Each row was made from one small tree. The marks that hang from a mark follow it in brackets, in alphabetical order. Every link used is in the known rows. Write each row's tree.
Known rows:
Q{R{H J}}: [ -8.1  -9.3   8.9 -19.1  -3.4  16.3 -15.1  -9.9   2.4 -16.8   7.0 -15.0
   0.1  -6.7   3.7  -3.6  17.1   0.2 -12.2 -10.0  20.4 -39.4  11.0   2.4
  -4.5 -23.7 -20.9  -2.6  16.4  -0.4  -3.3 -13.7]
E{R{H Q}}: [ -1.2   2.3  27.2   3.3  -1.5  22.9   7.6   9.5 -14.3  -8.9   9.2 -16.1
   3.3  -2.8  -9.9  -3.7  21.3   0.4  -8.4 -16.3   6.7   5.5  -4.9   9.0
   5.0 -16.3 -22.0 -18.8  17.5   5.7  -1.1 -25.0]
U{T}: [ -1.6  -1.1 -14.4  -1.8   5.9   1.6  -8.3  -5.0  -6.1   8.9  -3.4  -8.9
  -6.8  -5.0   5.5   3.8  15.5   0.9  -8.8  -3.5  -7.2  -2.6   0.4   4.3
  10.1   8.2  -0.6  -4.8  16.2  -1.1   3.6  -4.1]
W{R{H J Q}}: [ -9.2   1.0   7.6   9.2 -10.8  32.1  -3.3  -1.2  17.0 -12.9   2.3 -13.4
  16.3   0.6  -2.9   2.7   8.0   0.4 -24.5 -26.6   8.0 -14.6   4.4  -3.1
  11.4 -37.9 -20.1  -4.9  23.0  11.5   3.9 -13.2]
W{R}: [  3.5   0.8   1.1   9.1  -7.3  16.8  -4.0  -4.3  18.9 -12.2   6.0  -5.1
   5.0  -2.9   4.8   3.7  -6.9  -2.2  -5.2  -5.0 -10.1 -10.2  -1.6  -5.6
   9.5 -11.8   9.6  -1.0   3.8  -2.0   2.1   6.7]
Q{R{J}}: [ -0.1 -11.7   8.3 -17.3  -1.2   8.1  -4.6  -9.7  -0.1 -12.0   2.3 -11.1
  -8.2 -17.2   2.6  -2.1   9.6   0.9  -5.4  -2.4  18.2 -19.8   6.8   0.4
  -5.6 -14.6  -8.6   2.3  12.1  -5.0  -5.0  -5.7]
T{H}: [ -6.6  -0.1 -21.2  -8.2   0.9   1.8   1.8  -1.3  17.5  -8.3   8.7   3.3
  -8.7   5.2  -0.5  -8.3   5.0  -1.2  -0.7  -0.8  18.3 -16.4  10.0   7.0
   5.7  11.1   5.6   0.9 -12.9   3.8  -4.6   2.7]
R{H J{B} Q}: [-11.2  -9.3  24.6  -3.8  -5.6  14.8 -14.3  -1.0  27.5   2.6  -2.0 -13.2
   5.9   9.8  -9.8   2.4  25.3  10.5 -28.1 -26.7  10.6  -4.9  14.4   1.8
   6.4 -36.8 -35.7  -8.0  22.9  19.5   0.6 -31.8]
J{R{E H}}: [ -3.0   5.7  43.0   1.7 -10.3  -1.4 -33.4  -8.8  31.7   1.0  -5.6  10.7
  -3.1  -0.2   0.4   0.0  14.3   1.5 -23.6 -17.2   9.0 -49.0  10.4   4.3
   3.6  -8.5  -3.0  -7.9  29.4   8.2  -2.8 -24.9]
W{R{Q}}: [  2.3   0.9   5.3  11.0  -8.3  18.2   9.3  -2.3  26.4  -3.4   5.6   0.4
   4.2  -4.1  -3.9   3.0  -1.6  -0.5 -14.4 -12.8  -8.7  -0.4  -3.7  -2.1
  13.2 -19.9   1.3  -6.9  14.5  -0.2   4.3  -0.5]
W{R{E Q}}: [  0.0   5.6  22.2   9.0 -13.7   4.9   2.6 -10.3  37.0 -10.7   0.7   5.8
   2.2 -15.6  -8.4   0.9   5.8   1.8 -18.3 -17.2  -9.8 -11.9   0.2  -1.0
  16.1 -25.3   1.1  -7.1  26.3   4.9   1.4   0.5]
J{B{U} R{E Q}}: [ 16.6   0.7  64.2  -7.1 -12.6  -8.9 -20.7 -13.9  82.8   3.5 -12.1  17.8
 -23.8   4.2 -10.8   4.8  15.7  10.7 -33.8 -14.1   4.8 -10.7   0.8  -7.4
  16.6 -17.2  -2.0   2.8  30.7  12.8  -9.1 -32.7]
J{B R{E H{T} Q}}: [  4.1   2.3  52.1  -0.3  -5.9  -5.5 -33.0 -23.0  71.5  12.9  -2.4  10.2
  -8.6  16.5 -10.8   8.2  29.7  13.5 -44.3 -24.5  -3.9 -27.6  18.8   2.1
  19.1 -26.3 -16.0 -21.5  39.9  19.3  -5.4 -48.9]
B{J{R{E H Q}} U{T}}: [ 11.9  17.7  16.2 -10.5 -13.3   4.8 -26.1 -12.9  61.0  -8.0  -5.5  10.8
  -8.7   8.5  -4.0  -3.3  17.2   7.5 -25.2 -14.0  16.1 -32.5 -17.2 -10.2
  30.6   4.4 -25.9  15.6  39.5   7.9  -4.8 -43.0]
U{T{H}}: [ -6.5   0.5 -32.0  -8.5   6.8   2.8  -5.6  -6.2  10.0   2.9   2.4  -6.1
 -14.8   0.8   6.4  -2.4  19.8   0.1  -8.8  -4.3   8.0 -15.2   6.9   9.6
  14.9  18.9   4.6  -4.5   4.1   0.9   0.2  -2.7]
E{R{Q}}: [  5.8   0.5  24.3   4.4   2.0  13.7  18.9   9.3 -17.7  -4.0   4.3 -13.9
  -2.9 -15.3 -11.4  -2.1  13.7   1.2  -3.6  -9.1   4.5  23.4  -9.1   8.1
   2.6  -7.5  -9.7 -13.5  11.9   2.1  -3.6 -16.7]
Q{R}: [  2.6 -10.5   9.5 -17.1   0.8  -1.3  -1.9 -10.5  13.0  -5.9   9.8  -0.6
 -12.9 -10.9   2.3  -2.7   7.1  -2.0  -1.9   4.2   3.6 -22.9   1.1   1.7
  -2.2  -2.8   1.1  -2.4   7.8 -12.0  -4.0  -1.3]
W{R{E}}: [ -0.3   5.5  18.0   7.9 -13.7   5.3 -11.3 -12.6  26.9 -19.7   0.1   2.2
   2.3 -15.3   0.3   1.8  -0.2   1.1  -7.9  -8.3 -10.1 -21.9   3.2  -1.6
  11.0 -13.7   9.4  -1.5  17.5   1.9   0.0   9.4]
Q{R{E H{T} J{B{U}}}}: [  1.4  -3.3  24.9 -29.2  -9.3   8.0 -25.4 -29.6  37.4 -25.3   1.9 -11.4
  -3.4  -4.6  -3.7  -0.3  30.0  10.5 -22.1 -11.3  10.5 -37.2  15.7  -2.7
  11.7 -28.9 -28.6   1.9  31.0  10.6 -13.6 -24.4]
R{H{T} J{B}}: [ -5.5  -0.6   1.0  -6.2  -0.1  18.5 -23.5 -15.5   7.1  -8.2   0.2 -19.3
  15.7  15.8  -1.7   7.4  22.1  12.6 -21.6 -16.5   6.8 -11.8  20.8  -2.9
   7.4 -26.3 -33.3  -3.6  16.4  22.7  -5.9 -32.3]
E{R{H}}: [ -2.0   1.7  19.4   2.7  -1.2  22.5  -1.7   8.1 -27.3 -18.2   9.0 -18.3
   4.9  -6.2  -1.9  -3.0  16.1  -0.4   1.1  -7.8   5.8  -6.3  -3.1   7.0
  -0.9  -4.8 -13.6 -13.0   9.1   3.5  -3.3 -18.9]

Which tree is each row?
[  8.1   8.6  27.3   0.9  -7.6 -13.7 -18.5  -9.4  48.0   0.8  -4.4  24.1
 -10.6  -0.9 -11.5  -2.1   2.5   7.4 -14.7  -9.3  13.5 -24.9  -6.8  -4.6
  14.5   4.3  -9.5   5.5  22.3   6.5  -3.2 -32.9] -> B{J{R{E Q}}}
[-10.6  -7.3  24.8 -20.5 -10.2   5.6 -23.3 -15.3  12.3 -22.5   0.8  -9.7
  -2.7 -16.4   0.2  -5.4  24.3   2.5 -15.7 -13.5  17.7 -50.7  15.1   6.5
  -1.0 -25.3 -20.4  -2.3  29.7   3.0  -5.6 -14.4] -> Q{R{E H J}}
[ 17.2  23.1  17.7  -8.6 -14.2   6.9 -18.3 -16.5  57.6 -16.2  -0.2  17.1
   1.9  19.2 -11.0  -3.6   7.5   7.6 -22.0 -11.8  15.2 -28.5 -13.7 -14.8
  26.1  -3.6 -31.5  17.1  31.9  14.2 -10.3 -44.5] -> B{J{R{E H{T} Q}} U}
[  0.5  11.4  24.8   1.0 -10.2  -6.1 -35.5  -8.2  40.9  -7.0  -0.2  15.4
  -2.1  10.2  -2.9  -2.2   3.7   6.0 -11.1  -7.7  15.4 -48.1  -2.3  -4.9
  10.7   4.3 -13.4   5.6  19.5   6.3  -2.5 -34.7] -> B{J{R{E H}}}
[  9.7   1.3  53.2  -8.9 -11.5  -1.3 -36.3 -16.2  79.5   6.9 -10.3   8.1
 -20.5  10.1  -5.6   5.6  32.8  11.2 -46.1 -24.0   0.1 -27.6   3.6  -2.6
  25.7 -19.5 -14.5  -5.6  47.8  15.5  -4.8 -43.7] -> J{B{U{T}} R{E H Q}}
[  1.1   5.2  13.6   2.4   1.4  32.2   8.7  -0.7 -37.6 -14.4   5.5 -27.8
  15.4  -8.2 -12.9  -0.6  26.7   6.3 -15.6 -23.2  15.1  12.5   2.2   8.0
   6.3 -25.7 -38.0 -16.1  24.8  17.1  -7.4 -38.2] -> E{R{H{T} J Q}}
[ 10.3  -1.3  42.0  -6.8  -8.9   9.2 -36.0  -8.9  63.4   1.4  -4.7   5.3
 -13.6  26.5   3.1   6.0  10.6   6.9 -26.3  -8.7   7.8 -28.1   2.2 -11.3
  11.7  -8.7  -6.1   4.9  16.6   9.4  -6.5 -36.2] -> J{B{U} R{H}}
[ -7.1  -5.9  23.7 -18.0  -8.4  -0.7 -22.8 -15.9  26.0 -17.6   7.3  -0.7
  -8.1 -10.8   0.7  -5.4  21.9  -0.2 -12.6  -8.5   4.3 -53.9  10.8   6.7
   2.6 -18.1  -9.4  -8.3  27.7  -3.5  -3.4  -6.1] -> Q{R{E H}}
[-14.7   5.4  24.3  -6.0 -12.9   4.1 -25.3  -7.2   1.2 -20.3  -8.4 -10.8
  13.3  -8.2  -3.7  -4.9  22.8   5.4 -14.0 -21.5  19.8 -35.9  16.2   5.3
   1.1 -26.5 -26.5   2.4  28.9  19.2  -3.3 -18.1] -> R{E H J}
[  0.6   5.3   9.2   0.5   1.5  32.3  -2.5  -1.6 -44.9 -22.4   5.4 -32.0
  16.9  -7.9  -4.4   0.5  20.7   5.5  -5.6 -13.8  14.1   3.6   4.1   5.0
   0.8 -17.1 -30.4  -9.8  14.0  14.9  -8.7 -33.2] -> E{R{H{T} J}}
[ -2.1   3.6  17.5   7.4 -14.9  11.5 -11.0 -12.2  15.3 -25.5  -6.2  -7.3
   7.7 -22.7  -0.9   2.6   1.9   3.2 -11.7 -13.7   5.6 -17.5   6.8  -3.6
   8.1 -24.7  -0.5   5.8  21.5   9.8  -2.5   2.0] -> W{R{E J}}
[ -7.7  -0.9  35.9   5.2 -18.0  15.4 -21.0 -13.8  51.7 -17.0  -1.3  -9.8
   5.8  -3.4  -8.5   3.3  19.7   9.1 -31.8 -29.8   1.3 -24.7  13.0  -1.4
  17.2 -43.4 -19.3  -8.5  35.3  17.8   1.4 -20.7] -> W{R{E H J{B} Q}}
[ 12.7  16.1   0.2 -15.3  -9.2  -1.5 -16.6 -16.0  66.9 -10.0  -6.0  16.4
 -22.0   5.6  -6.7  -6.8  14.9   6.5 -21.5  -9.0  26.8 -28.5 -13.9  -6.6
  32.0  17.6 -11.6  20.4  27.6   8.7  -9.4 -34.6] -> B{J{R{E Q}} U{T{H}}}
[  1.3 -18.0  18.2 -18.8  -0.7   2.7 -13.4 -14.7  23.9  -7.6   0.7 -10.3
 -13.2 -14.9   1.7   2.4  14.3   5.9 -11.0  -1.5  11.3 -16.6  10.9  -1.0
  -4.3 -15.8  -6.2   0.6   9.0  -1.7  -6.8 -13.1] -> Q{R{J{B}}}
[  4.1  -0.8  33.8 -14.4 -13.5  -6.5 -18.3 -13.6  32.9 -21.1 -16.7  -8.3
  -5.0 -14.7  -7.1   0.7  15.7  12.3 -12.2  -8.3  13.7  -4.8   8.0  -5.5
   7.2 -20.0 -14.2  17.6  21.9  18.5 -10.6 -13.7] -> R{E J{B{U}}}
[  0.5  -4.2  -4.9 -16.4   1.5  14.4 -10.5 -17.9   8.2  -9.8  16.4  -6.9
   3.5   7.4   2.6  -0.7  19.2  -0.6 -13.3  -5.0  -0.2 -35.1  10.6   2.3
   5.5 -15.5 -17.1 -11.9  14.7  -3.0  -4.6 -13.0] -> Q{R{H{T}}}
[ -1.0   7.6  26.9 -14.6 -12.4   9.1 -14.0 -20.7  42.0 -17.1  -5.1  -9.4
  10.7   6.4 -17.4   1.4  35.9  15.9 -36.8 -28.9  10.0  -5.8  15.8  -2.7
  23.5 -45.0 -47.3  -0.7  41.8  32.3 -10.9 -40.2] -> R{E H{T} J{B{U}} Q}
[ -3.7  -3.2   9.0 -13.0  -6.5  20.3 -25.8  -6.4  16.3 -11.4  -6.8 -23.0
   4.9  11.3   3.9   3.7  22.7   8.9 -20.6 -15.2  14.5 -14.5   7.1  -6.9
  10.9 -18.6 -29.7   9.3  20.9  17.9  -3.8 -25.0] -> R{H J{B{U{T}}}}
[ -9.1   6.2  18.2   7.6 -17.5  13.1 -20.9  -9.7  28.0 -24.6   4.9  -2.5
   8.8  -3.1   2.2   0.8   7.3   0.5 -13.5 -15.3  -7.4 -38.6   5.7  -0.7
  14.5 -22.2  -2.1  -5.5  23.6   6.4   2.2   1.1] -> W{R{E H}}
[ -3.5  -6.2  38.6  -0.3  -2.4  24.7  -1.8   4.8  -8.0 -11.6   2.9 -27.0
   2.3  -7.1 -11.4   0.5  27.5   8.6 -16.6 -21.6  12.9   9.2   3.8   5.9
   2.7 -28.5 -30.0 -14.3  19.5  15.9  -4.5 -36.3] -> E{R{H J{B} Q}}
[ -4.5  -9.6  30.4 -29.6 -10.7   4.6 -33.9 -22.3  37.7 -20.7  -2.3 -14.0
 -13.1 -12.3   2.4  -1.3  34.0   8.2 -23.4 -12.5  12.8 -43.8  12.1   1.1
  10.9 -22.2 -22.4   3.0  37.8   6.3  -8.5 -19.8] -> Q{R{E H J{B{U{T}}}}}
[  5.9   4.9  45.7   2.1  -7.0  -9.4 -10.6  -6.5  42.0  12.1  -7.4  17.9
 -12.3  -9.9  -9.9   0.3  11.0   2.1 -25.8 -18.8   7.0 -19.1   4.6   4.1
   8.0 -13.3   1.0  -8.9  33.5   7.1  -2.1 -24.6] -> J{R{E Q}}
[ 17.2  -4.0  29.9  -7.2  -2.5   2.1 -29.5 -13.6  57.9   9.8 -10.4   2.0
 -23.1   9.6   6.5   9.8  12.1   8.7 -26.1  -3.0  -0.3  -9.3  -3.0  -9.7
  15.2   6.9   6.0   6.8  17.0   5.3  -6.0 -30.2] -> J{B{U{T}} R}
[ -4.4  -0.2  26.2   1.7  -2.0  30.2   8.6   8.9 -28.9 -14.4   4.8 -27.0
   9.5 -13.9 -11.6  -3.6  22.6   2.5 -10.6 -23.0  21.6   5.8   0.0   7.7
   0.3 -24.6 -31.4 -11.3  21.3  13.1  -3.4 -31.9] -> E{R{H J Q}}
[ -6.9   3.0  29.8  -5.8  -7.3   3.8 -18.9 -20.2  32.4  -8.0  -3.9  -8.8
  10.5   5.7 -17.3   4.0  38.2  16.2 -38.0 -32.2   4.5 -12.9  23.6   3.2
  18.5 -47.4 -44.9 -13.3  43.0  31.4  -6.5 -40.2] -> R{E H{T} J{B} Q}
[ 16.9  20.0   2.8  -6.7  -9.2  14.5 -12.3 -12.0  46.4 -11.0   3.7  12.0
   3.1  25.3  -8.1  -1.7   1.9   6.1 -19.1  -8.4  18.1 -17.4 -15.9 -17.1
  24.8  -0.3 -31.3  17.7  19.9  10.6  -9.0 -45.3] -> B{J{R{H{T} Q}} U}
[  4.7   6.8 -27.6 -18.3  -2.1   9.8   2.2  -4.4  16.5 -12.2  -0.1  -4.3
 -11.6   4.8   3.8  -5.3  11.3  -1.0  -5.8   0.8  13.0  -2.4  -6.7  -3.1
  20.1  15.2  -3.2  16.0   4.6   3.8  -6.1  -1.0] -> B{U{T{H}}}
[  5.8  11.9   6.7   3.7  -2.2   5.8 -18.8 -11.6  37.6   3.5   5.9  11.3
   5.3  22.1  -7.9   1.1   7.2   7.4 -19.8 -12.7  10.2 -25.6  -4.8  -7.1
  17.7   0.1 -25.5  -2.0  18.2   8.6  -1.8 -46.5] -> B{J{R{H{T} Q}}}
[ -0.1  -5.9  -3.4 -15.8  -2.5  11.5 -13.8  -9.9  24.4  -9.8  -7.8 -17.4
 -11.2   0.5   0.8   0.9  16.8   9.3 -14.7  -6.3  19.6   2.2   6.8  -5.6
  11.5  -4.9 -11.3  15.6   4.2  15.3  -8.0 -13.8] -> R{J{B{U{T{H}}}}}
[ -3.4  -7.2  24.9 -22.3  -5.8   4.3 -29.0 -31.1  32.2 -21.2   3.0 -11.4
  -3.9  -6.8  -2.5   1.2  31.8  10.8 -25.2 -13.4   8.2 -42.2  22.3   2.4
   6.8 -30.4 -25.1  -7.4  30.7  10.5 -10.2 -24.6] -> Q{R{E H{T} J{B}}}
[ -6.4   1.2  36.8 -14.1 -14.4   6.5 -22.0 -12.5  46.9 -12.9 -12.0 -12.5
  -1.0  -1.8 -12.3   0.0  39.1  13.6 -36.5 -30.7  11.7 -18.0  11.4   0.6
  20.8 -38.6 -39.5   2.2  46.7  25.9  -3.9 -32.9] -> R{E H J{B{U{T}}} Q}
[ -3.6  -6.1  36.3  -8.0  -8.4 -10.8 -23.3 -14.1  28.6 -11.0 -15.0  -7.3
  -5.3 -15.1  -7.9   2.4  18.2  12.7 -14.3 -11.1   9.5  -8.7  15.5   0.7
   1.6 -22.6 -11.5   5.2  20.0  18.3  -7.1 -16.0] -> R{E J{B}}
[ -0.8  -3.9  66.8  -0.1  -9.5  -6.8 -37.1 -10.8  79.9  13.5  -5.4  11.3
 -16.1   9.0  -9.5   5.7  26.6  11.1 -40.9 -24.2   2.5 -37.5  15.0   3.0
  12.1 -24.8  -8.4 -16.9  37.6  15.1  -2.6 -41.8] -> J{B R{E H Q}}
[ -6.9   7.1 -13.2  -1.6  -0.7  22.4 -10.3 -10.9 -18.7 -12.7   2.5 -19.9
  26.5  10.1  -0.5   2.7  17.2   5.6 -16.2 -16.9  14.5 -15.0  15.5  -0.9
   5.0 -23.4 -35.5  -2.5  14.4  19.2  -4.9 -24.8] -> R{H{T} J}
[  5.5  -7.0  14.0 -10.6  -6.1   9.6  -8.2  -7.1  21.0 -11.8 -10.8 -11.4
  -2.7   0.5  -2.7   3.6   5.8  10.2  -9.1  -3.6  13.8  10.6   1.7 -11.0
   3.7 -14.1 -13.9  17.7   4.8  13.8  -8.3 -12.8] -> R{J{B{U}}}
[-11.7   6.1  31.0  -2.2 -11.2  -5.3  -7.8  -2.1  30.3  -3.4   2.0   6.1
   4.9   1.5 -13.0  -5.4  25.9   2.5 -22.7 -25.9   2.9 -26.0   8.4   9.7
  12.6 -28.3 -24.9 -13.5  34.0  13.2   1.6 -15.0] -> R{E H Q}
[  0.4 -10.6  16.0 -31.5  -6.5  -1.0 -19.9 -23.7  45.4 -22.3  -3.0 -10.5
 -25.0 -22.0  -0.9  -3.7  28.9   9.2 -18.8  -5.2  18.2 -32.7  13.1   2.1
  11.3  -8.3  -7.5   8.5  24.8   3.9 -13.3 -11.5] -> Q{R{E J{B{U{T{H}}}}}}
[  5.4  -4.8   7.4 -11.8  -2.7  11.5 -12.1  -7.3  15.5  -7.8 -11.9 -19.4
  -5.9  -3.2   0.8   5.4  14.1  10.9 -13.2  -5.5  11.8  10.4   2.9  -8.2
   9.3 -10.8 -14.2  15.6  13.4  13.4  -5.9 -15.8] -> R{J{B{U{T}}}}
